Each row was made from one small tree. The marks that hang from a mark follow it in brackets, in the order of their numbers. Every link used is in the known rows. Write each row's tree.
(in the rows, 128 means zero)
Known rows:
j53(j127 j301 j538(j602) j911): [115  94 167 109 112 177 136  50 138  88 164 162 166  83 112 145 163 164
 136  76  87 145  64]
j127(j53(j301 j538 j725(j450) j911(j602))): [ 96 129 153  82 100 137 129 121 125 113 124 157 132 103 134 124 126 113
  60 149 120 136 113]
j53(j127 j538(j602(j911)) j725(j450)): [205  89 135 119 162 115 120  90 128 110 166 132 164 191 133 140  52 182
 115  69 145 116 156]
j725(j53(j911)): [ 98 155 139 184 140 127 124 159 156 144 115 134  91 123 148 115 162 102
 181 161 117 106  73]
j450(j725(j53(j127 j301 j538(j602) j911))): [149 111 178  85 148 150 104  87 127  90 116 154 139 108 122 104 117 156
 137  96 141 159  91]
j53(j301): [ 96 133 103 160  60 120 137 139 140 134 117  97 103  99 107 148 213 117
 203 143  77 109 140]
j725(j53(j538) j450): [124 117 115 152 132  84 103 168 128 119 131 115  98 174 171  91 124 149
 136 138 133 115 118]
j602(j538(j53(j127))): [111 158 120 158 130 118 149 136  85 117 131 120 132 156 114 105 139 141
 125 176 135 124 160]
j127(j53(j538 j911)): [ 64 135 158 201 119 136 148  95 129 127 129 174 126  96 143 135 176  89
 143 175  87 123  85]
j538(j53(j127 j301 j725(j450)) j602(j911)): [178 101 148  49 186 124 128 128  84 140 137  93 160 152 118 137  44 133
  88 141 168 116 184]
j450(j725(j53(j127 j301 j911))): [137 151 152 127 144 146  83 133 137 115  96 142 109 122  94 129 146 122
 177 117 134 166  96]
j911(j602): [ 90 151  80 166  45 138 178 122 155 136 128 114  83 138 140 100 202 101
 193 165 109  82 186]
j53(j725(j450)): [162 130 105 171  92  99 125 165 154 167 139  96  83 173 125 136 114 132
 163 104 132 109 180]
j450(j725(j53)): [142 148 120 169 121 100 118 152 135 144  85 111  77 148 133  97 146 111
 203 152 144 122 165]
j538(j53(j725(j450)) j602): [157  95 148 102 134 117 178 139 109 183 141  84 100 149 159  87  56 123
  97 157 175 100 221]
j53(j538 j725): [130 118 118 179  78  98 142 133 151 130 141 132 131 131 153 151 151 138
 135  84 106 114 124]
j127(j53): [ 82 145 114 203  98 120 169 126 124 162 105 122  84 127 144 122 167  73
 182 220 103 122 179]
j450(j725(j53(j127 j538 j911(j602)))): [127 147 143 128 135 151 107 102 143  90 122 175 124 143 133  91 140 134
 139 110 153 151 103]
j538(j602(j911(j53(j127 j725(j450))))): [178 123  97 135 193 126 146 110 114 156 134 110 138 159 126 124  62 133
 126 144 159 110 178]
j53(j127 j301 j538 j725 j911(j602)): [111 132 138  82  88 169 117  97 158  80 154 172 167 104 115 159 158 146
  81  53 108 154  64]
j53(j301 j725 j911): [118 142 147 140  92 135 119 149 164 144 127 125 122  80  93 179 171 114
 154  94  90 115  79]

Write each row's tree:
[101 132 141  66 115 139 133 168 123 147 137 117 123 107 119 119 123 101
  71 142 151 111 136] | j538(j53(j301 j725(j450) j911(j602)))
[133 143 136 160 175 137  84 158 147 134 138 136  88 186 126 113 109 132
 159 129 147 145  92] | j725(j53(j127 j911) j450)
[127 105  95 141 149 146 172  89 122 139 140 143 152 120 166 118  97 140
  66 103 145 169 134] | j911(j53(j127 j538(j602) j725))
[ 87 124  82 137 110 111 139 149 120 133 117 126 156  72 139 145 162 120
  77 112 105 151  90] | j911(j53(j301 j538 j725))
[142 149 141 183 131 156 119 119 172 148 152 156 118 143 104 174 132 120
 159  75 118 148  95] | j53(j127 j725 j911)
[168  83 172  73 132 159 109  82 144 101 171 148 159 123 109 148  87 186
  82  36 127 155  89] | j53(j127 j301 j538(j602) j725(j450) j911)
[141  95 169  72 165 147  95 112 126  90 148 137 135 136 139  98  95 179
 101 103 136 149  68] | j725(j53(j127 j301 j538(j602) j911) j450)
[163  96 138  67 180 110  88 123 105  79 129 114 152 163 143 107  80 179
 117 133 142 128 114] | j725(j53(j127 j301 j538(j602(j911))) j450)
[123 118 132 161 115  93 135 134 117 144 124 138 115 157 159 126 102 113
  96 152 129 139 165] | j127(j53(j538 j725(j450)))
[129 156  75 145 180 118 108 147 112 135 109 121 168 117 100 181 135 105
 130 139 116 142 111] | j602(j911(j53(j127 j301 j725)))
[164 105 153 128 155  96 152 104 103 134 126 132 139 152 161 118  59 126
 101 169 141  98 179] | j127(j53(j538(j602(j911)) j725(j450)))
[145 149  73 134 187 110  93 158 107 137 119 112 157 140  92 171 108 118
 124 130 131 141 124] | j602(j911(j53(j127 j301 j725(j450))))
[127 151 151 133 127 125  92 147 140 126  87 126 103 100 102 121 160 112
 189 134 126 131  99] | j450(j725(j53(j301 j911)))
[138 171 136  77  92 166 123 117 141  84 128 145 146 121  79 136 143 159
  98  96 122 131 101] | j53(j127 j301 j725 j911(j602(j538)))
[ 82 135  64  84 101 153 148 120 122 101 126 146 164 100 145 123 150 125
  37 107 132 180 116] | j911(j53(j127 j301 j538 j725) j602)
[127 163  74 193 170 100 134 156 123 162 110 118 145 115 126 161 139  87
 151 161 120  95 125] | j602(j911(j53(j725)))
[167 100 150  54 168 103 142 146  88 151 126  76 150 124 127 125  63 126
 100 166 159  78 187] | j538(j53(j301 j725(j450)) j602(j911))
[128 123 122 141 128  96 139 181 115 181 136  95 103 159 145 120  96 104
 109 146 158 116 190] | j538(j53(j725(j450)))
[ 99  96 141  90 103 138 189 114  96 154 122  86 120  83 146  98 144 110
 133 189 126 102 182] | j538(j53(j301) j602)
[135 144 126 128 108 104 106 158 129 129  76 102  92 117 118 108 158 117
 191 149 131 135 152] | j450(j725(j53(j301)))
[ 76 130 130 109  80 179 121  79 148  67 160 174 159  97 109 146 206 141
 124  87  84 145  62] | j53(j127 j301 j538 j911(j602))
